Every row comes from one small tree of marks. The marks that hang from a mark follow it in brackets, in the order of their numbers. Every link used is in the known rows. Which tree was each row made from?
(in the rows, 128 means zero)
Known rows
q_924{q_666}: [142 142 141 109 129 159 138 129 121 133 115 154 105 121 135 128 117 118
 117 128 129 119 111 113 120 125 149 137 118 130 111 122 129 124 163 125
 106 128 105 156 122 149 143 179 143 127 156 149 124 148 125 127 141 129
 103 134  93 112 101 123 133  99 107 107 119 127 171 113 149 144 124 142
 113 139 136 148 130 113 125 124]
q_340{q_496{q_87 q_257{q_924}}}: [154 133 139 133 126 155 153 134 161 124 114  96 139 204 135 147 133 129
 119  79 119 114 144 147 131 128 106  92 116  82 119 121 136 142 100 131
 123 181  94 108 176 199 120 205 122 110 142 164 137 129 109 119 120 150
 131 175 188  94  71 135 120  88 123 159 140 114  81 115 192 143 106 165
 125 109 109 156  89 121 163 148]
q_73{q_666{q_583 q_924} q_720}: [131 139 143  76  94 191 196 146 134 142 107  95 102  75 114 163 132 121
 162  76  68 100 168 139 126 168 181 125 119 104 112 105 163 157 205 139
 150 143 144 164 100  54 133 219 160 165 144 141 135 109 128 121 113 143
 100 104 170  82 111 138 149 112 146 157 120 107  79 119 194 194 183 215
 101 127  63 165 144 134 156 142]
q_87{q_496}: [146 144 131 126 132 107 132 131 118 118 122 135 124 126 121 130 147 134
 119 122 127 109 140 127 127 125 141 145 126 135 113 108 164 124 138 130
 141 162  99  91 131 129 135 148 135 138 122 136 131 127 131 130 121 128
 119 151 116  97 119 120 140 102 113 151 132 130  89 120 182 168 123 150
 118 126 140 159 137 140 140 142]
q_924{q_257{q_496{q_87 q_340}} q_666}: [147 150 144 120 120 157 158 125 137 135 121 106 114 104 120 104  91 123
  51  83  96 103 119 127 112 104 132  92 115 122 155 141 173 135 162 139
  97 146 104 193 163 128 110 208 156 141 163 137 115 124  85 115 130 118
 102 161  69  78 102 118 102  90 119 148 129 121  97 118 124 185 156 152
 116 155 151 139 111 155 158 146]
q_73{q_666 q_720}: [148 138 127  92 110 149 174 133 132 135 113  93  95 115 121 164 139 121
 144  93  82 108 122 137 128 163 187 112 129 107 128 115 155 156 159 129
 151 140 133 157 118  96 134 191 144 139 131 111 134 105 123 117  96 153
 103 101 165 104 115 128 135 112 128 179 140 109  53 133 206 172 163 188
  91 125  78 148 142 131 138 142]
q_257{q_924{q_666}}: [152 142 149 112 126 141 145 130 101 135 124 149  97 139 127 120 131 123
 110 130 104 116  85 135 122 139 161 133 106 119  91 108 129 145 171 124
 102 115 110 142 147 155 143 207 128 110 153 163 133 143 145 127 146 130
 103 114 166 128  76 140 126  89  96 164 110 125 168 113 171 126 119 133
 121 148 138 163 121  97 155 132]
q_73{q_666{q_583 q_924{q_257}} q_720}: [130 145 143  85  98 191 196 143 130 147 115  78  96  69 111 150 124 121
 139  73  54  92 149 143 126 164 180 109 117 105 126 108 164 162 211 143
 145 143 148 181 111  54 126 231 167 166 146 138 131 115 125 120 105 141
  96  99 167  82 112 141 141 117 143 166 120 104  74 121 189 194 199 217
 105 133  72 167 141 144 156 144]
q_257{q_496{q_87 q_340} q_924}: [151 123 137 121  99 126 171 134 143 120 121 102 134 148 112 124 126 136
  72  73  97 118 157 149 111 126 117 104 115 111 126 130 194 154 131 135
 119 144 118 135 169 129 104 169 124 122 134 137 131  81 109 110 145 120
 130 170 163  97  93 132  98  91 139 213 131 124  48 117 137 170 119 137
 128 144 141 136 100 145 203 162]
q_720{q_73}: [147 115 114 106 122 136 165 128 128 131 114 110 100 125 125 150 150 126
 139 107 123 130 125 119 136 141 156 106 135 115 122 126 141 143 112 127
 129 133 147 126 118 119 127 158 123 145 141 129 137 117 122 115 117 137
 126 134 181 126 142 138 124 100 138 152 126 123 106 138 176 144 145 159
  96 135 118 154 123  98 141 135]
q_924{q_257 q_666{q_583}}: [132 158 155 113 132 180 150 135 125 147 130 131  97  91 125 110  94 121
  89 113  89 104  95 131 112 123 140 115 105 124 124 119 135 133 190 136
  85 127 108 179 134 109 131 203 158 144 167 168 123 167 116 130 119 118
  91 120 101 102  96 132 120 112 112 130 118 121 153 114 131 154 157 158
 121 157 143 155 131 110 141 123]
q_340{q_496{q_257}}: [135 134 133 137 127 157 139 136 156 127 109 113 146 203 137 147 138 129
 135  97 131 119 156 137 133 124 113 100 127  92 113 125 118 126 104 131
 114 167  90 111 159 173 121 166 124 118 122 152 136 146 121 123 122 144
 136 160 160 109  86 141 134 107 125 138 155 120  92 127 164 141 109 164
 120 104 110 137  93 113 114 134]
q_496{q_257{q_924} q_340}: [147 123 145 120 104 152 133 139 111 135 120 129  89 185 123 149 125 145
 136 101 124 116 121 154 140 133 166 118 107  91  96 115 159 146 130 122
  98 126 110  81 189 116 119 168 121 117 110 149 140 132 132 139 112 138
 137 163 152 130  83 163 120  99  98 195 165 133  34 120 131 134  99 149
 112 142 147 151  77  87 153 142]
q_340{q_496}: [139 134 128 125 131 142 145 136 161 126 108 103 144 180 133 124 135 125
 132 108 126 124 156 135 124 125  99 105 128 108 135 133 134 129 115 131
 134 165 108 137 137 160 120 168 127 118 127 142 129 138 116 119 124 132
 123 148 130  97 101 130 138 105 134 128 138 120 143 130 147 157 127 152
 134 110 112 134 120 136 114 132]
q_362{q_87{q_496{q_340}}}: [163 140 132 108 128 115 139 129 120 119 124 123 105 102 125 139 134 132
 123 115 117 120 124 143 113 127 122 153 124 122 134 101 214 130 123 119
 162 193 106  88 116 117 119 173 145 139 142 135 135 106 102 133  97 137
 113 207  45  63 125 111 131  74 118 160 143 128  31 107 206 194 117 158
 132 127 143 152 122 150 190 148]
q_362{q_87}: [141 134 131 118 134 127 133 124 121 127 135 126 121  99 133 139 130 123
 127 125 115 132 103 138 116 131 111 144 129 122 138 110 161 128 112 121
 154 166 121 113 111 132 121 153 137 128 152 128 135 112 107 129 111 140
 122 174  79  96 134 115 123 101 129 134 131 125  76 115 185 151 120 137
 139 124 124 129 119 135 178 136]
q_362{q_87{q_496{q_257{q_924} q_340}}}: [163 144 142 114 125 125 138 130 110 122 126 129  99 127 126 151 140 136
 123 110 112 115 109 150 121 132 137 150 116 108 112  90 204 135 121 119
 148 192  92  64 142 131 121 187 141 131 140 145 143 114 111 135  98 146
 120 207  88  77 104 125 126  71 104 182 151 127   4 102 224 181 101 164
 125 130 142 161 100 126 201 152]
q_340{q_496{q_87 q_257{q_924{q_666}}}}: [159 138 144 127 126 168 156 134 160 126 110 106 130 202 137 146 126 126
 117  77 118 110 141 140 127 128 110  93 114  82 114 120 138 140 110 129
 115 183  86 119 180 204 126 224 128 110 155 172 136 137 108 120 124 151
 123 178 180  91  62 132 123  78 118 151 136 113  95 110 200 150 104 169
 118 111 111 162  91 117 162 146]
q_924{q_257 q_666{q_73{q_720}}}: [147 143 144 109 134 166 170 122 112 147 135 103  63 104 123 114 111 117
  98 104 107 104  96 118 119 127 157 107 110 126 149 130 134 153 177 134
 116 134 106 181 141 119 149 251 165 148 182 153 121 149  95 109 109 139
  90 100 122  99 120 128 134  87  98 133 120 115 141 127 194 187 170 160
  87 154 124 175 137 113 151 135]
q_73{q_666}: [138 143 133 107 122 144 140 135 134 131 111 106 125 116 126 155 133 122
 140 102 106 114 134 139 129 149 162 120 124 115 119 124 156 141 157 131
 129 128 118 139 130 120 128 172 134 134 119 125 134 104 134 127 116 137
 112 115 141 118 113 127 123 117 131 156 139 119  75 125 145 136 142 156
 121 133 114 133 141 133 127 124]
q_666{q_73 q_583 q_924}: [113 115 152  99 106 209 183 151 139 142 125 113 113  64 115 139 127 125
 177  84 136 116 236 123 120 142 112 150 107 124 117 123 142 148 207 144
 129 131 132 116  94  67 150 210 164 177 167 191 132 119 123 114 144 124
 126 115 178  85 146 145 159 113 153  97 101 120 158 117 159 195 160 172
 120 138 100 181 138 116 184 129]
q_720{q_73{q_666{q_924}}}: [148 124 119  86 111 159 178 134 127 136  96  92 104  99 120 164 152 120
 154  82 110 114 142 120 140 155 179 101 131 107 115 122 168 152 151 134
 132 137 152 144 113 106 127 216 136 161 138 129 138  94 129 113 122 140
 115 130 183 105 134 141 128  90 142 155 124 115  84 131 186 161 169 185
  98 133 101 163 127 119 146 136]
q_666{q_924{q_257}}: [114 138 135 125 121 147 135 128 103 140 129  97 137  81 116  97 119 125
 114 111 108 106 136 125 139 120 131 109 122 131 143 127 140 136 175 144
 134 132 152 170 132 110 116 200 152 155 137 134 119 124 124 129 141 118
 121 121 114 101 129 138 137 123 132 107 109 121 154 124 123 152 179 142
 145 126 122 145 120 166 132 138]
q_496{q_87 q_340}: [166 113 136 110 109 141 147 133 160 122 122  89  96 125 120 133  97 135
 124  85 136 123 163 137 125 121 112 114 119 110 171 147 210 141 110 125
 147 164 140 126 151 119 116 156 133 134 144 126 120  91  82 129 104 127
 124 196  84  79 125 115 119  98 137 140 133 126  75 119 113 176 129 147
 134 145 149 143 125 161 188 149]
q_362{q_87{q_496}}: [154 146 133 116 137 112 135 127 116 119 130 128 120 102 128 140 144 126
 118 122 112 121 113 138 117 129 121 155 127 128 127  96 187 126 121 123
 163 192 101  86 112 135 124 167 143 137 149 133 138 112 111 130 104 139
 115 193  73  74 127 107 129  82 120 150 132 125  47 106 221 181 115 153
 132 121 133 151 126 144 186 145]
q_257{q_496{q_87 q_340}}: [136 121 125 124 103 134 160 133 167 116 117 104 152 126 118 133 113 134
  84  71 120 124 194 131 112 113 100 107 130 115 151 146 191 133 117 137
 126 158 115 138 150 112 101 128 133 139 132 116 124  80  90 111 138 120
 138 189  98  85 131 115 104 108 156 165 145 126  33 124 109 182 124 145
 124 134 134 117 109 168 177 155]

Write each row's tree
[117 133 133 124 109 148 153 129 122 133 124  86 146  81 111  99 107 129
  93  84 104 105 161 128 129 113 118  96 124 125 154 138 170 139 168 148
 133 146 148 173 144 104 104 194 154 161 142 125 117 101 102 120 146 115
 127 150 100  79 132 133 124 115 143 124 115 120 112 120 112 177 179 149
 142 128 125 138 110 185 157 151] | q_666{q_924{q_257{q_496{q_87 q_340}}}}
[175 125 155 110 105 170 151 134 132 130 118 117  79 166 126 155 100 138
 116  72 124 107 128 147 132 128 153 108  99  80 115 122 188 150 126 122
 106 159 105  97 199 148 128 215 132 120 153 161 134 116 100 135 115 148
 124 206 145  96  68 139 109  72 101 179 146 125  31 103 161 154  98 164
 107 149 148 171  83 107 206 153] | q_496{q_87 q_257{q_924{q_666}} q_340}
[148 151 139 132 129 117 131 132 104 121 124 144 121 160 123 150 152 140
 113 113 115 103 127 138 135 131 161 137 115 115  78  93 148 133 141 130
 117 160  79  58 163 146 135 173 129 127 119 156 144 139 145 133 121 140
 126 156 168 113  90 138 133  92  95 183 144 129  48 113 214 151 101 159
 106 125 139 167 108 111 152 146] | q_87{q_496{q_257{q_924}}}
[133 138 127 137 119 125 149 124 145 129 135  81 138 116 113 106 101 132
  60  82  98 110 137 139 121 109 108  82 126 121 170 147 176 139 125 141
 119 146 124 169 165 107  96 161 140 143 132 116 119 102  88 116 115 116
 125 155 100  96 128 123  96 120 141 170 138 121  56 130 103 167 160 140
 133 143 145 121 111 170 161 150] | q_924{q_257{q_496{q_87 q_340}}}
[118 122 151  95 106 207 205 146 128 150 139  79  89  57 107 125 121 124
 156  72 102 101 199 130 120 146 131 122 108 121 141 121 146 167 214 149
 140 140 147 150 102  40 143 246 178 186 180 180 127 129 107 107 117 130
 113  92 187  77 148 148 159 111 146 122 104 110 137 125 189 224 198 193
 105 144  82 192 136 123 190 144] | q_666{q_73{q_720} q_583 q_924{q_257}}
[137 133 132 133 111 122 166 128 139 119 128 113 154 143 118 127 136 129
  62  84  88 119 142 143 112 128 110 108 120 115 115 123 155 149 130 138
 117 141 107 136 161 152 111 166 121 118 145 143 134  89 119 105 157 128
 133 147 192 111  97 123  95 104 140 203 117 119  70 116 167 147 117 131
 124 132 123 133 105 141 197 158] | q_257{q_496{q_87} q_924}
[143 126 127  81 106 178 189 144 139 138  96 100 103  90 118 169 147 122
 158  76 103 113 157 127 134 161 174 110 126 104 107 116 167 153 167 136
 128 135 152 138 100  86 128 212 140 167 141 147 141 104 133 115 117 137
 115 131 198 101 131 146 129  93 152 158 119 115  79 127 179 163 168 199
 102 139  99 171 131 107 154 133] | q_720{q_73{q_666{q_583 q_924}}}
[142 132 130  85 109 177 188 142 135 142 102  89 100  84 116 160 143 122
 147  75  90 108 147 130 136 157 174  98 123 103 115 119 167 157 167 139
 124 134 151 146 109  83 122 217 142 170 143 146 139 107 129 116 114 134
 109 123 193 100 130 147 125  98 149 167 124 113  81 127 174 168 181 198
 102 143 104 168 131 110 153 134] | q_720{q_73{q_666{q_583 q_924{q_257}}}}
[147 131 135 135 126 157 149 133 173 122 113  96 146 192 138 150 125 128
 123  79 130 116 161 137 131 123  97  90 123  83 131 131 139 131  90 132
 127 189  93 113 170 187 120 184 126 119 142 152 132 126 101 121 118 150
 135 185 157  90  89 125 123  98 134 134 148 115  77 120 175 152 110 169
 121 103 107 146  94 132 149 143] | q_340{q_496{q_87 q_257}}
[148 128 144  97 126 172 171 128 122 137 118 132  71 112 130 140 124 115
 140 109 135 117 138 110 118 135 159 137 115 126 123 124 131 143 172 125
 123 134 107 148 120 131 161 216 155 140 179 158 126 140 110 109 128 142
  99 112 133 101 121 120 148  81 107 115 117 120 155 123 198 186 138 160
  82 145 112 175 140 100 153 132] | q_924{q_666{q_73{q_720}}}
[149 128 126  87 111 169 184 141 144 136 101 101  96 103 122 176 147 123
 153  82  99 118 144 128 129 162 171 108 127 102 108 118 163 151 145 131
 122 134 140 127 108  90 129 186 131 156 139 142 145 108 132 115 109 141
 115 127 197 114 126 141 120  99 147 175 131 116  63 130 178 151 156 191
  93 143 104 161 132  94 152 128] | q_720{q_73{q_666{q_583}}}
[154 137 138 122 117 128 131 137 118 120 115 136 106 151 121 150 139 145
 127 102 131 105 156 136 136 123 158 137 119 110 103 108 184 125 132 126
 125 169  87  57 161 113 128 158 135 138 108 140 136 131 125 138 105 136
 128 188 107  93 101 134 138  88 102 174 162 134  21 116 168 178 105 169
 105 130 155 162 104 129 146 148] | q_87{q_496{q_257 q_340}}
[102 127 149 111 106 202 189 146 139 145 133  92 128  57 107 121 118 125
 133  67 112 105 228 129 116 132 103 122 109 125 131 130 149 153 214 156
 115 133 128 146 114  57 131 220 171 185 165 181 128 115 112 105 144 116
 125 110 170  82 147 146 140 116 160 123 110 116 127 121 143 206 180 176
 122 143 104 172 125 137 186 137] | q_666{q_73 q_583 q_924{q_257{q_496}}}
[119 159 152 121 123 177 164 136 137 141 124 133 128  93 121 111  98 122
  62  95  81 102 124 129 105 117 130 108 113 124 120 124 135 130 191 143
  77 130  91 188 139 108 118 187 156 148 162 162 123 152 111 119 140 113
 100 129 105  98  96 129 106 114 127 146 125 121 107 114 123 163 153 164
 116 152 138 139 119 122 144 131] | q_924{q_257{q_496} q_666{q_583}}
[159 114 140 121 107 161 138 134 153 124 122 102  99 152 127 164  99 141
 130  69 141 115 161 142 137 120 129 105 114  86 140 136 186 139  99 125
 121 166 114  85 185 128 118 158 131 132 137 137 130 107  90 138 102 147
 142 215 119  97 108 129 110  97 123 155 156 127   5 114 129 153 104 163
 114 136 140 149  84 131 185 151] | q_496{q_87 q_257 q_340}
[140 143 155 102 127 194 186 134 125 150 137 109  62  88 121 122 103 118
 107  96  96 102 118 127 111 134 149 115 104 120 137 122 136 153 196 136
 105 134 103 174 128  90 148 240 170 157 188 178 124 161 101 113 105 133
  88 101 136  94 116 132 135  92 110 137 119 114 146 120 184 196 169 177
  90 161 121 183 137  98 165 131] | q_924{q_257 q_666{q_73{q_720} q_583}}
[132 113 142  99 111 188 197 146 154 139 136 108  78 102 118 156 129 127
 170  88 120 122 196 134 112 156 126 143 113 115 124 120 132 158 169 133
 135 134 122 108 100  58 153 173 153 158 167 173 137 132 110 106 105 140
 121 103 199 106 146 136 149 110 142 144 121 117 105 132 195 198 147 181
  88 145  89 176 145  89 187 134] | q_666{q_73{q_720} q_583}
[169 118 148 120 104 157 146 135 135 127 126 105  89 170 123 159 107 143
 123  70 122 111 133 154 138 129 142 107 104  82 122 124 187 151 111 123
 115 158 113  83 200 139 118 190 124 121 140 153 135 108 102 135 107 146
 137 202 165 106  81 142 107  86 110 189 149 125  13 109 155 148  98 158
 115 144 144 162  81 116 205 156] | q_496{q_87 q_257{q_924} q_340}
[154 133 154 123 120 177 150 134 133 131 129 135 108 149 132 164 112 130
 106  82 109 108 118 140 131 134 143 118 101  89  92 107 133 144 136 129
  98 154  93  95 176 173 139 199 133 120 168 179 140 135 120 130 128 152
 124 173 199 117  71 134 106  91 109 163 125 119  54  99 197 122  96 164
 106 138 125 170  90  93 206 145] | q_496{q_87 q_257{q_924{q_666{q_583}}}}
[131 140 148 113 110 166 187 141 130 132 119 145 126 131 119 133 140 124
  88  89  96 113 160 135 102 137 136 133 105 119  81 113 139 151 191 139
  88 121  81 137 144 124 133 201 138 129 163 181 137 122 132 100 166 123
 115 116 200 110  88 140 116  87 129 189 119 122 114 111 177 170 118 152
 104 150 123 158 111  94 184 141] | q_257{q_496 q_924{q_666{q_73 q_583}}}
[111 126 135 122 117 161 169 129 119 140 131  81 129  81 111 109 128 122
 120  79 129 106 194 120 127 120 117 105 119 133 152 142 147 152 186 152
 136 135 128 157 133  97 130 230 165 171 155 147 123  98 106 100 146 123
 128 107 162  88 155 138 139 105 144 118 111 117 133 129 158 200 180 147
 118 133 108 161 118 154 165 145] | q_666{q_73 q_924{q_257{q_496}}}
[154 134 155 100 117 171 180 137 112 141 128 140  70 130 122 134 134 122
 134 112 101 113 115 136 113 152 159 139  98 116  89 103 130 160 188 127
 105 119 107 133 132 125 154 229 142 125 172 188 138 147 138 116 132 135
  99  99 203 116  88 145 137  83 103 171 107 119 157 114 210 165 129 155
 101 155 118 186 133  79 182 135] | q_257{q_924{q_666{q_73{q_720} q_583}}}
[110 123 153 106 114 206 181 147 130 149 136  89 107  55 109 120 116 125
 154  81 120 106 208 131 121 136 110 128 104 124 136 127 145 154 214 150
 123 131 134 135 110  60 141 231 170 182 170 188 128 126 114 114 132 120
 117 103 178  85 145 149 147 114 147 108 103 117 155 119 147 196 183 174
 126 146 108 181 133 129 183 132] | q_666{q_73 q_583 q_924{q_257}}
[139 133 154  97 124 199 168 143 140 140 118 149  84  99 131 144 114 118
 147 106 137 118 166 118 108 136 137 152 106 124 106 122 133 137 191 129
 101 128  92 131 109 117 161 203 154 147 180 186 130 150 119 118 135 131
 102 123 140  98 112 126 142  92 121 106 115 124 162 112 168 177 128 165
  98 154 125 173 141  86 160 120] | q_924{q_666{q_73 q_583}}
[118 109 150  89  98 211 206 149 136 145 127 100  90  60 112 146 131 123
 185  76 120 111 227 122 119 153 131 143 112 119 122 118 142 160 209 143
 146 141 144 126  87  47 152 223 171 181 177 183 132 121 119 107 132 135
 118 102 190  78 148 144 168 108 151 112 103 112 152 121 196 221 174 194
 102 134  75 192 140 119 192 143] | q_666{q_73{q_720} q_583 q_924}
[137 137 132  84 101 165 183 135 119 138 105  86 103  89 116 156 140 119
 152  83  80 100 144 132 132 160 191 114 128 106 125 113 160 159 187 136
 157 142 148 173 111  83 133 221 157 154 138 116 131  98 126 118 113 149
 102 104 159  88 119 132 149 106 134 155 122 107  83 126 203 188 184 196
 100 119  70 159 138 150 142 147] | q_73{q_666{q_924} q_720}
[114 153 146 100 106 184 167 149 139 141 109  97 144  71 113 144 122 123
 122  73  74  97 172 143 121 147 149 114 116 113 115 118 167 146 209 148
 116 133 128 169 120  76 117 209 156 165 127 147 132 103 131 124 132 123
 108 116 147  87 110 137 122 123 152 156 125 113  70 113 133 167 175 188
 136 135 103 140 132 149 148 131] | q_73{q_666{q_583 q_924{q_257{q_496}}}}
[134 155 141 127 130 150 155 121 132 133 127 112 130 100 124 105  95 119
  43  91  89 103 106 122 115 107 126  92 118 124 146 136 148 133 159 141
  99 145  96 198 157 146 117 206 155 141 169 140 116 128  93 113 138 122
 101 147  94  91 105 114 102  98 122 141 120 117 103 114 144 168 155 148
 116 147 141 137 116 151 153 143] | q_924{q_257{q_496{q_87}} q_666}
[166 145 151 114 116 133 140 138 103 124 111 145  91 161 120 147 138 144
 114 102 120  98 135 141 134 127 172 141 108 106  85  98 186 134 152 124
 113 163  77  67 172 120 135 192 136 131 121 156 138 138 133 137 114 135
 118 178 122  93  77 140 137  72  87 190 155 133  38 107 191 177 102 172
 103 139 159 179 101 110 156 148] | q_87{q_496{q_257{q_924{q_666}} q_340}}
[143 130 152  91 117 201 187 141 138 141 120 141  73  97 129 147 118 117
 148 102 122 116 158 115 108 143 152 145 108 120 111 117 131 144 191 129
 111 134  97 140 105 101 163 211 162 149 186 180 130 152 114 112 127 137
  97 116 146  96 115 128 149  90 118 117 116 119 155 117 197 194 139 179
  84 151 107 182 142  84 166 129] | q_924{q_666{q_73{q_720} q_583}}
[146 146 147 116 140 164 153 123 111 145 134 109  80 104 126 108 106 117
  99 110 119 105 101 119 120 119 144 112 106 132 144 134 135 144 181 135
 103 129 102 172 148 132 144 241 160 144 173 158 120 146 101 115 118 130
  93 108 114 105 120 128 127  89 100 124 120 119 157 124 168 173 161 143
 102 158 140 168 131 114 146 126] | q_924{q_257 q_666{q_73}}
[150 136 140 118 114 150 184 130 137 124 122 123 126 131 120 131 131 121
  67  75 105 115 154 131 106 130 125 116 108 116 107 123 156 155 161 138
 105 141  89 144 159 163 134 223 139 124 175 168 133  97 110  95 165 132
 115 142 195  98  95 120 103  70 126 185 111 116  96 109 203 177 117 143
 104 146 124 159 109 122 210 155] | q_257{q_496{q_87} q_924{q_666{q_73}}}
